Every row comes from one small tree of marks. The marks that hang from a mark follow it in brackets, in the order of their numbers. Every link used is in the known rows. Which tree was each row made from?
Known rows:
K_816(K_907(K_73 K_377 K_534 K_609)): [-3.61 -0.83 -0.76  4.48 -2.49 -4.51 -0.46 -5.02  1.47  3.15  3.12  1.58
 -2.04  8.16 -0.71 -2.18  0.32  1.22  3.64 -0.90 -1.44]
K_377(K_907): [-0.46 -1.07  0.09  0.62 -0.16 -2.01  1.47 -1.42  0.95  0.21 -0.02  0.60
  1.54 -2.34 -2.18 -0.31  1.06 -1.26 -0.15 -0.68 -0.51]
K_379(K_907(K_73 K_377)): [-0.44  1.94 -0.05  4.05 -1.31 -2.96  0.27 -2.89  1.49  1.46  2.55  2.44
 -1.19  3.49 -0.09  0.71 -0.92  1.37  0.06 -1.50 -2.48]
K_379(K_907(K_377 K_534(K_73))): [ 1.08  1.46 -0.13  3.81 -2.03 -2.85 -0.39 -4.09  5.01  1.05  3.23  2.35
 -2.57  3.99  0.20  0.95 -1.62  1.21  0.98  0.34 -3.02]
K_379(K_907(K_534 K_609)): [ 1.03  1.08 -0.76  3.19 -1.72 -4.17  0.01 -2.63  1.77  1.64  2.36  2.10
 -1.87  3.07 -0.32  0.37 -0.88  2.02  1.09 -1.30 -1.93]
K_534(K_907): [ 0.95 -2.41 -0.37  1.02  0.11 -2.65  0.15 -1.91 -0.42  1.21  0.95  0.34
 -1.90  1.86 -1.73 -1.55 -0.23 -1.10 -0.73 -0.26 -1.71]
K_907(K_534(K_73) K_609): [ 0.59 -1.23 -0.80  2.27 -1.84 -2.08 -0.86 -3.80  4.04  2.86  2.68  1.15
 -2.79  3.58 -1.20 -1.92 -0.98 -0.25  2.10  0.65 -1.92]
K_73(K_907(K_609 K_816)): [ 0.77 -0.23 -1.10  0.51  1.50 -4.96 -0.73 -2.55 -1.24  0.48 -0.60  0.53
 -1.85  4.53 -1.20 -3.67  0.03  0.04 -0.18 -0.60 -0.96]
K_73(K_907(K_377(K_609) K_534 K_816)): [-1.69 -3.35 -1.31  1.96 -1.16 -4.44 -0.96 -2.32 -0.23  1.64  1.68  0.48
 -2.45  5.74 -2.46 -4.03  0.24  0.04 -0.91  2.34 -1.24]
K_609(K_907(K_379 K_816)): [-0.13 -1.93  0.19 -0.74  1.58 -6.10  1.27 -0.88  0.85 -2.38 -3.58  2.26
 -0.93 -0.66 -2.74 -1.91  1.35  0.67 -3.15 -0.26 -1.45]
K_816(K_907(K_377 K_379)): [-1.04  0.90  0.72  1.04  1.56 -5.83 -0.26 -2.86  1.68 -1.47 -1.17  1.94
 -0.26  5.81 -0.41  0.45  0.44  1.02 -3.12 -1.00 -0.74]
K_377(K_609): [-0.10 -0.50 -0.24  1.04 -1.15 -1.63 -0.15  1.21  1.03  1.95  1.58  0.76
 -0.20  0.78 -2.11 -0.28  0.65 -0.42 -3.16  1.62 -0.24]
K_907(K_379 K_534): [ 0.00 -4.34  0.48  1.20 -0.84 -2.76  0.36 -2.27  1.12  0.52 -0.16  2.13
 -2.35  2.11 -3.00 -1.11 -0.99 -0.01 -2.62 -0.19 -1.14]
K_379(K_907(K_73 K_377 K_534)): [-1.23 -0.81 -0.29  5.10 -3.13 -2.60  0.48 -3.90  1.75  2.41  3.64  2.64
 -2.57  4.26 -0.91 -0.13 -1.26  1.62  1.56 -0.94 -2.73]
K_816(K_907(K_377 K_379 K_609)): [-1.53  2.11 -0.09  0.70  2.36 -7.75 -0.92 -4.29  2.01 -0.70 -0.63  1.89
  0.04  7.57  0.67 -0.41  0.32  1.84 -1.55 -2.00 -1.13]
K_816(K_907(K_73 K_379 K_609)): [-1.35 -0.54 -0.01  1.21  0.25 -4.63 -0.25 -2.84  1.28  0.38  0.48  2.30
 -1.66  6.07 -1.66 -0.96  0.18  1.11 -1.18 -0.72 -1.26]
K_609(K_907): [-0.35 -1.89 -0.29  1.61 -0.43 -2.31  1.22 -0.03  0.83  0.50  0.13  1.23
  0.89 -2.79 -1.94 -1.34  1.67 -0.80  0.10 -0.91 -0.67]
K_73(K_907(K_816)): [ 1.28 -1.35 -0.33  0.73  0.65 -3.23 -0.01 -1.13 -1.50 -0.40 -1.22  0.61
 -2.09  2.84 -2.18 -2.60  0.13 -0.88 -1.80  0.47 -0.69]
K_73(K_907(K_377 K_379 K_609)): [-0.55 -2.00 -0.98  0.32  3.10 -6.12 -1.48 -5.17  0.07  0.90  1.05  1.03
 -0.01  5.96 -0.24 -3.65 -1.01  0.28 -1.18 -2.50 -1.65]
K_534(K_73(K_907(K_377 K_609 K_816))): [ 0.49  1.40 -1.31  0.90  2.05 -5.63 -1.70 -5.51  2.36  0.70  0.89  0.50
 -2.32  7.18  0.24 -3.94 -0.60 -0.01  1.26 -0.03 -2.34]
K_73(K_907): [ 1.30 -2.79 -0.36  1.65  0.01 -0.94 -0.25 -0.88 -1.05  1.11  1.18  0.44
 -0.59  1.29 -1.95 -1.95 -0.29 -1.86 -1.08 -0.35 -0.39]
K_379(K_907(K_609)): [ 1.58  3.79 -0.37  2.13  0.11 -4.58 -0.13 -1.82  1.55  0.66  1.33  1.94
 -0.50  2.38  0.65  1.12 -0.54  2.02 -0.35 -1.97 -1.73]
K_609(K_907(K_73 K_379 K_534)): [-2.20 -7.67 -0.22  2.15 -2.17 -2.08  1.40 -2.20  1.24  1.43  1.26  2.69
 -1.90 -0.77 -4.41 -3.09  0.34 -0.35  0.36 -0.13 -2.21]

Which tree is each row?
[-1.78 -4.72 -1.22  2.79 -1.68 -2.27 -1.09 -2.07  0.18  3.18  4.17  0.30
 -0.95  4.29 -2.20 -3.47 -0.12 -0.88 -0.29  1.52 -1.16]
K_73(K_907(K_377(K_609) K_534))
[-0.91  4.58 -0.81  2.92  0.11 -7.21 -0.09 -4.74  1.33  0.97  0.69  2.40
 -2.34  6.66  0.80 -0.85 -0.50  3.21  1.04 -1.88 -3.02]
K_379(K_907(K_73 K_377 K_609 K_816))
[-1.55  0.89 -0.31  2.85 -1.31 -3.14 -0.19 -2.03  0.95  1.80  1.71  1.51
 -1.21  5.34 -1.11 -0.85  0.83  0.51  1.30 -0.56 -0.77]
K_816(K_907(K_73 K_609))
[-3.58 -6.65 -0.37  2.86 -1.44 -3.92  0.86 -4.13  1.68  1.74  1.79  2.55
 -1.36  1.42 -3.05 -3.62  0.28  0.25  1.15 -1.05 -2.69]
K_609(K_907(K_73 K_377 K_379 K_534))
[ 0.11 -1.77  0.01  4.44 -3.93 -0.91  0.93 -1.71  1.26  2.07  3.24  2.70
 -3.21  2.08 -2.37  0.30 -1.13  0.92  0.72  0.03 -2.33]
K_379(K_907(K_73 K_534))
[-0.41 -0.41 -0.66  1.67 -0.98 -5.48 -0.10 -3.45  0.57  1.33 -0.72  1.25
 -3.27  4.53 -1.51 -2.59 -0.05  1.22  0.72 -0.24 -1.11]
K_907(K_534 K_609 K_816)
[ 0.74 -1.18 -0.37 -0.13  0.28 -5.78 -0.71 -4.73  4.15 -0.14 -1.08  2.09
 -4.63  5.69 -2.03 -2.51 -1.31  1.28 -1.10  1.29 -2.54]
K_907(K_379 K_534(K_73) K_609 K_816)
[-1.40  1.89 -0.51  0.91  0.21 -5.60 -0.38 -1.24  1.03  0.92 -0.50  0.84
 -1.13  4.43 -0.95 -1.37  0.88  1.06 -3.03  1.40 -0.91]
K_907(K_377(K_609) K_816)
[-3.27  0.43 -0.34  3.04 -1.88 -2.82 -0.40 -0.77  1.68  2.16  2.94  1.29
 -0.46  5.86 -1.42 -0.43  1.46  0.43 -0.93  1.73 -0.83]
K_816(K_907(K_73 K_377(K_609)))
[-2.44 -3.76 -0.87  2.11 -2.45 -0.84  1.01  1.33  1.24  2.81  3.03  1.35
  0.29 -2.05 -3.55 -2.36  2.05 -0.71 -0.19  1.56 -1.33]
K_377(K_609(K_907(K_73)))
[-0.78 -3.09 -0.88  2.56 -0.51 -4.54 -0.46 -4.12 -0.78  0.76  0.17  0.80
 -2.86  5.60 -1.85 -4.00 -0.39 -0.17  0.53  0.12 -1.25]
K_73(K_907(K_377 K_534 K_816))
[ 2.12 -0.45 -0.40  0.01  0.48 -3.72 -0.16 -2.90  2.24 -0.49 -0.43  0.56
 -4.52  3.70 -1.77 -1.95 -0.49 -0.77 -0.72  2.31 -2.76]
K_534(K_73 K_907(K_816))
[-0.77 -0.73 -0.28  0.12  1.04 -5.98 -0.06 -3.67  0.52  0.40 -1.63  2.19
 -3.29  5.33 -2.18 -2.73 -0.52  1.54 -2.03 -0.64 -2.03]
K_907(K_73 K_379 K_609 K_816)
[-2.74 -0.68 -0.46  3.14 -2.44 -3.93 -0.57 -1.14  2.15  1.72  2.61  1.14
 -0.85  5.84 -1.37 -0.44  1.32  0.83 -0.67  2.11 -0.40]
K_816(K_907(K_377(K_609) K_534))
[ 0.01 -2.84 -1.37  1.73 -0.42 -4.68 -0.61 -3.57 -1.04  1.30  0.42  0.72
 -3.22  5.22 -2.21 -4.43 -0.35  0.10  1.40  0.06 -1.17]
K_73(K_907(K_534 K_609 K_816))
[-0.14  0.32 -1.04  0.17  0.65 -5.38 -1.22 -2.96  3.46  0.78  1.37  0.20
 -3.64  5.96 -0.96 -2.58  0.11 -0.05 -1.45  3.40 -3.10]
K_534(K_73 K_907(K_377(K_609) K_816))
[-1.62 -4.40 -0.26  1.25  1.03 -4.62 -0.32 -5.20  0.23  1.31  1.65  1.38
 -2.80  5.43 -1.82 -3.05 -1.19 -0.13 -1.14 -1.10 -3.31]
K_534(K_907(K_73 K_377 K_379))
[-2.12 -6.23 -0.13  1.35 -1.52 -4.36  1.59 -2.46  0.78 -0.10 -1.20  2.89
 -3.38  0.70 -4.64 -3.67  0.77  0.59 -0.44  0.69 -2.33]
K_609(K_907(K_73 K_379 K_534 K_816))
[-2.43 -5.42 -0.35  2.77 -3.43 -0.32  1.85 -2.82  0.95  2.42  2.37  1.13
 -0.74 -0.89 -4.03 -2.07  0.49 -1.40  2.52  0.39 -1.46]
K_377(K_907(K_73 K_534))
[ 0.00 -3.15  0.17 -0.90 -0.21 -4.23  1.07 -4.15  4.33 -1.96 -1.75  1.77
 -2.77  0.99 -3.72 -1.68 -0.13 -0.30 -1.33  2.25 -2.47]
K_377(K_907(K_379 K_534(K_73) K_816))
[ 1.93  1.66 -0.69  2.97 -2.04 -3.03 -0.58 -3.55  4.88  1.62  3.31  2.24
 -2.85  3.52 -0.11  0.39 -1.48  1.47  1.89  0.44 -3.01]
K_379(K_907(K_534(K_73) K_609))
[-3.05 -7.87 -0.69  1.76 -2.84 -2.05  1.05 -0.26  1.84  2.32  2.69  2.37
 -1.50 -0.60 -5.03 -3.17  1.00 -0.06 -1.28  2.13 -2.14]
K_377(K_609(K_907(K_73 K_379 K_534)))
[-1.57 -6.05 -0.92  1.09 -0.26 -3.86 -1.14 -2.70  0.59  1.68  2.96  1.19
 -1.28  5.06 -2.80 -3.52 -0.75 -0.32 -2.73  1.34 -1.53]
K_73(K_907(K_377(K_609) K_379 K_534))
[-2.65 -3.63 -0.42  4.45 -2.91 -1.65  0.10 -4.16  0.91  3.78  3.03  1.55
 -2.53  4.25 -2.02 -2.46 -0.59 -0.22  2.01 -0.66 -1.73]
K_907(K_73 K_377 K_534)
[ 0.54 -1.32 -1.01  0.12  2.79 -5.01 -2.09 -5.94  3.28  0.77  2.08  1.14
 -1.15  6.44 -0.08 -3.44 -1.56 -0.35 -0.38 -1.00 -2.68]
K_534(K_73(K_907(K_377 K_379 K_609)))
[-1.79 -3.42 -0.90  3.55 -3.00 -1.87  0.02 -3.57  0.69  4.26  3.21  1.51
 -2.67  3.83 -2.19 -2.92 -0.66  0.05  2.80 -0.74 -1.63]
K_907(K_73 K_534 K_609)
[ 0.32  6.13 -0.56  1.88  1.45 -8.57 -0.42 -4.17  1.57 -0.44 -0.68  1.95
 -1.35  5.93  1.67  0.10 -0.37  3.51 -0.19 -2.08 -2.38]
K_379(K_907(K_377 K_609 K_816))
[-1.68 -4.76 -0.54 -0.26 -0.93 -5.72  0.92 -0.05  1.64 -0.65 -1.31  2.20
 -2.04  0.11 -4.34 -2.84  1.59  1.01 -3.20  2.61 -1.64]
K_377(K_609(K_907(K_379 K_534 K_816)))
